Known rows, with every way that one mark hangs from another:
E[W[G]]: -.26  .39  .03  .00  -.64  -.06  .22  -.21  .00  -.37  -.15  .01  -.23  .67  .00  -.15  .83  -.11
L[G[T[E]]]: -.23  .23  -.31  -.07  -.41  -.10  .11  -.08  .20  -.35  .02  -.53  -.25  -.08  -.27  .09  .25  -.05
G[T[V]]: -.36  .18  -.32  -.05  -.55  -.05  -.02  -.15  .28  -.35  .00  -.36  -.31  .27  -.53  .04  .27  -.02
G[T[E V[L]]]: -.42  .14  -.33  .06  -.56  -.16  .01  -.30  .27  -.29  -.06  -.38  -.35  .33  -.40  -.10  .06  .03
Q[G[T[V[L]]]]: -.38  .36  -.25  -.08  -.62  -.11  .25  -.26  .52  -.32  -.06  -.34  -.27  .66  -.32  -.02  .60  -.03
V[L[G[T[E]]]]: -.23  .30  -.15  .05  -.52  -.06  .26  -.15  .26  -.32  -.26  -.44  -.33  .51  -.35  .00  .03  -.11
W[G[T[V[L]]]]: -.33  .32  -.05  -.02  -.62  -.12  .10  -.06  .25  -.32  -.04  -.04  -.46  .64  -.30  -.25  .67  -.11
W[G[T]]: -.30  .34  -.09  -.07  -.65  -.12  .21  -.01  .24  -.33  .00  -.06  -.46  .55  -.33  -.19  .90  -.11
W[G]: -.27  .39  .09  -.03  -.69  -.09  .23  .01  .12  -.33  -.27  -.09  -.40  .68  -.15  -.17  .80  -.14
T[E[W] G V]: -.51  .16  -.22  .06  -.34  -.25  -.43  -.46  -.19  -.30  -.22  -.45  -.07  .31  .40  -.35  -.21  -.04
T[G V[L]]: -.41  .28  -.06  .03  -.40  -.08  -.30  -.21  .01  -.33  -.45  -.48  -.22  .77  .00  -.23  -.39  -.19
E[T[V] W[G]]: -.34  .12  -.07  .03  -.50  .04  -.38  -.06  .01  -.49  .03  -.14  -.35  .50  .01  -.32  .68  -.09
T[E G V[L]]: -.51  .17  -.15  .11  -.39  -.25  -.35  -.39  -.05  -.26  -.44  -.55  -.22  .56  .22  -.38  -.51  -.09
G[T[E[L W] V]]: -.46  .13  -.44  .07  -.55  -.18  .03  -.34  .24  -.31  .17  -.33  -.25  .12  -.23  -.05  .15  .08
W[G[T[V]]]: -.33  .30  -.09  -.06  -.61  -.13  .06  -.04  .22  -.34  .01  -.07  -.43  .49  -.27  -.21  .77  -.09
T[E[W] G V[L]]: -.50  .20  -.16  .13  -.36  -.25  -.35  -.51  -.13  -.28  -.33  -.41  -.13  .59  .37  -.42  -.39  -.07
L[G]: -.15  .33  -.10  -.07  -.45  .01  .14  .03  .12  -.39  -.26  -.52  -.19  .15  -.21  .19  .22  -.14
V[L[G[T[E[W]]]]]: -.22  .30  -.15  .06  -.51  -.06  .27  -.22  .23  -.33  -.19  -.36  -.30  .53  -.27  -.02  .09  -.11
L[G[T[E V]]]: -.26  .20  -.31  -.05  -.36  -.10  -.04  -.11  .18  -.36  .03  -.53  -.22  -.14  -.22  .07  .12  -.04
L[G[T[E[W] V]]]: -.25  .21  -.32  -.04  -.35  -.10  -.04  -.16  .14  -.37  .08  -.47  -.17  -.12  -.15  .05  .18  -.04
X[L]: -.24  .29  .01  .04  -.69  .08  .20  .02  .20  -.39  -.54  -.24  -.14  .86  -.07  -.17  .35  -.11
E[L W]: -.35  .34  -.20  .10  -.68  -.02  .38  -.24  .16  -.37  -.06  -.22  -.14  .51  -.05  .12  .27  -.04

Rows:
-.41  .26  -.17  .02  -.62  -.22  .10  -.11  .23  -.30  .08  -.11  -.43  .38  -.14  -.24  .63  -.03 -> W[G[T[E[L] V]]]
-.20  .25  -.27  -.09  -.36  -.02  -.02  -.02  .22  -.39  .02  -.51  -.22  -.03  -.32  .14  .19  -.09 -> L[G[T[V]]]
-.20  .33  -.12  .03  -.52  .00  .28  -.10  .29  -.34  -.26  -.41  -.34  .59  -.42  .05  .07  -.15 -> V[L[G[T]]]
-.31  .07  -.13  .05  -.47  .10  -.34  .06  .17  -.47  -.25  -.58  -.40  .43  -.32  -.09  .01  -.11 -> E[T[V[L[G]]]]
-.23  .22  -.16  .02  -.48  .01  .03  .01  .24  -.39  -.25  -.34  -.10  .40  .01  -.20  .22  -.08 -> X[L[G[T[E V]]]]
-.47  .12  -.43  .05  -.58  -.18  .03  -.25  .30  -.30  .09  -.42  -.32  .10  -.33  -.02  .07  .07 -> G[T[E[L] V]]
-.21  .24  -.16  .01  -.51  .02  .13  .02  .25  -.39  -.25  -.35  -.12  .43  -.02  -.19  .31  -.08 -> X[L[G[T[E]]]]
-.48  .21  -.17  .17  -.59  -.24  -.03  -.37  .03  -.30  -.07  -.21  -.19  .28  .29  -.19  .13  .04 -> T[E[L W[G]] V]
-.35  .20  -.12  .17  -.46  -.16  -.10  -.44  -.01  -.31  -.29  -.36  -.14  .35  .16  -.14  -.17  -.02 -> T[E[W] V[L[G]]]
-.48  .16  -.25  .18  -.58  -.19  -.03  -.42  .04  -.30  -.14  -.36  -.13  .21  .19  -.06  -.11  .07 -> T[E[L W] V]
-.52  .23  -.31  .09  -.47  -.26  .00  -.37  -.05  -.28  -.11  -.46  -.14  .36  .36  -.26  -.10  -.04 -> T[E[L W] G]
-.42  .17  -.09  .17  -.60  -.18  -.06  -.37  .08  -.26  -.48  -.43  -.26  .51  -.06  -.13  -.24  .00 -> T[E V[L]]
-.45  .23  -.22  .02  -.43  -.24  -.12  -.40  -.15  -.29  -.24  -.44  -.13  .40  .30  -.32  .05  -.06 -> T[E[W] G]
-.35  .07  -.30  .07  -.43  .07  -.26  .18  .27  -.50  .05  -.67  -.34  .03  -.16  .07  -.12  -.08 -> E[L[G] T[V]]
-.29  .34  -.06  .02  -.59  -.08  .14  -.26  .10  -.35  .00  .05  -.28  .68  -.10  -.21  .72  -.09 -> E[W[G[T[V[L]]]]]
-.36  .26  -.09  .08  -.65  -.21  .17  -.34  -.02  -.29  -.20  -.17  -.25  .42  .12  -.22  .55  .00 -> T[E[W[G]]]
-.42  .19  -.09  .11  -.55  -.22  -.14  -.39  -.07  -.30  -.20  -.19  -.18  .32  .23  -.25  .28  .02 -> T[E[W[G]] V]
-.37  .27  -.10  .02  -.62  -.21  .08  -.13  .21  -.28  -.04  -.08  -.46  .54  -.19  -.31  .62  -.06 -> W[G[T[E V[L]]]]
-.41  .04  -.20  -.03  -.38  .04  -.58  .05  .05  -.47  -.21  -.63  -.36  .39  -.15  -.23  -.02  -.13 -> E[T[G V]]
-.40  .33  -.33  -.09  -.65  -.19  .34  -.30  .48  -.29  -.02  -.39  -.27  .46  -.23  -.04  .75  .03 -> Q[G[T[E]]]
-.29  .09  -.14  .08  -.43  .11  -.35  -.12  .05  -.50  -.09  -.38  -.27  .46  -.10  -.15  .18  -.10 -> E[T[V[L[G]]] W]
-.38  .35  -.29  -.12  -.61  -.11  .21  -.24  .49  -.32  -.02  -.37  -.24  .52  -.29  .01  .69  -.01 -> Q[G[T[V]]]
-.33  .15  -.02  .09  -.52  .04  -.32  -.10  .05  -.48  -.04  -.12  -.39  .70  -.01  -.37  .55  -.12 -> E[T[V[L]] W[G]]
-.20  .24  -.16  .02  -.50  .02  .13  -.05  .21  -.40  -.20  -.27  -.08  .44  .05  -.21  .37  -.08 -> X[L[G[T[E[W]]]]]
-.39  .12  -.29  .11  -.61  .08  .00  -.05  .19  -.49  .10  -.39  -.31  .41  -.12  -.04  .30  -.04 -> E[L T W]
-.42  .16  -.26  .14  -.50  -.19  -.06  -.22  .12  -.30  -.19  -.56  -.17  .01  .10  .03  -.28  .03 -> T[E[L[G]] V]
-.17  .27  -.13  -.02  -.51  .08  .15  .09  .28  -.41  -.26  -.32  -.12  .50  -.10  -.14  .35  -.12 -> X[L[G[T]]]
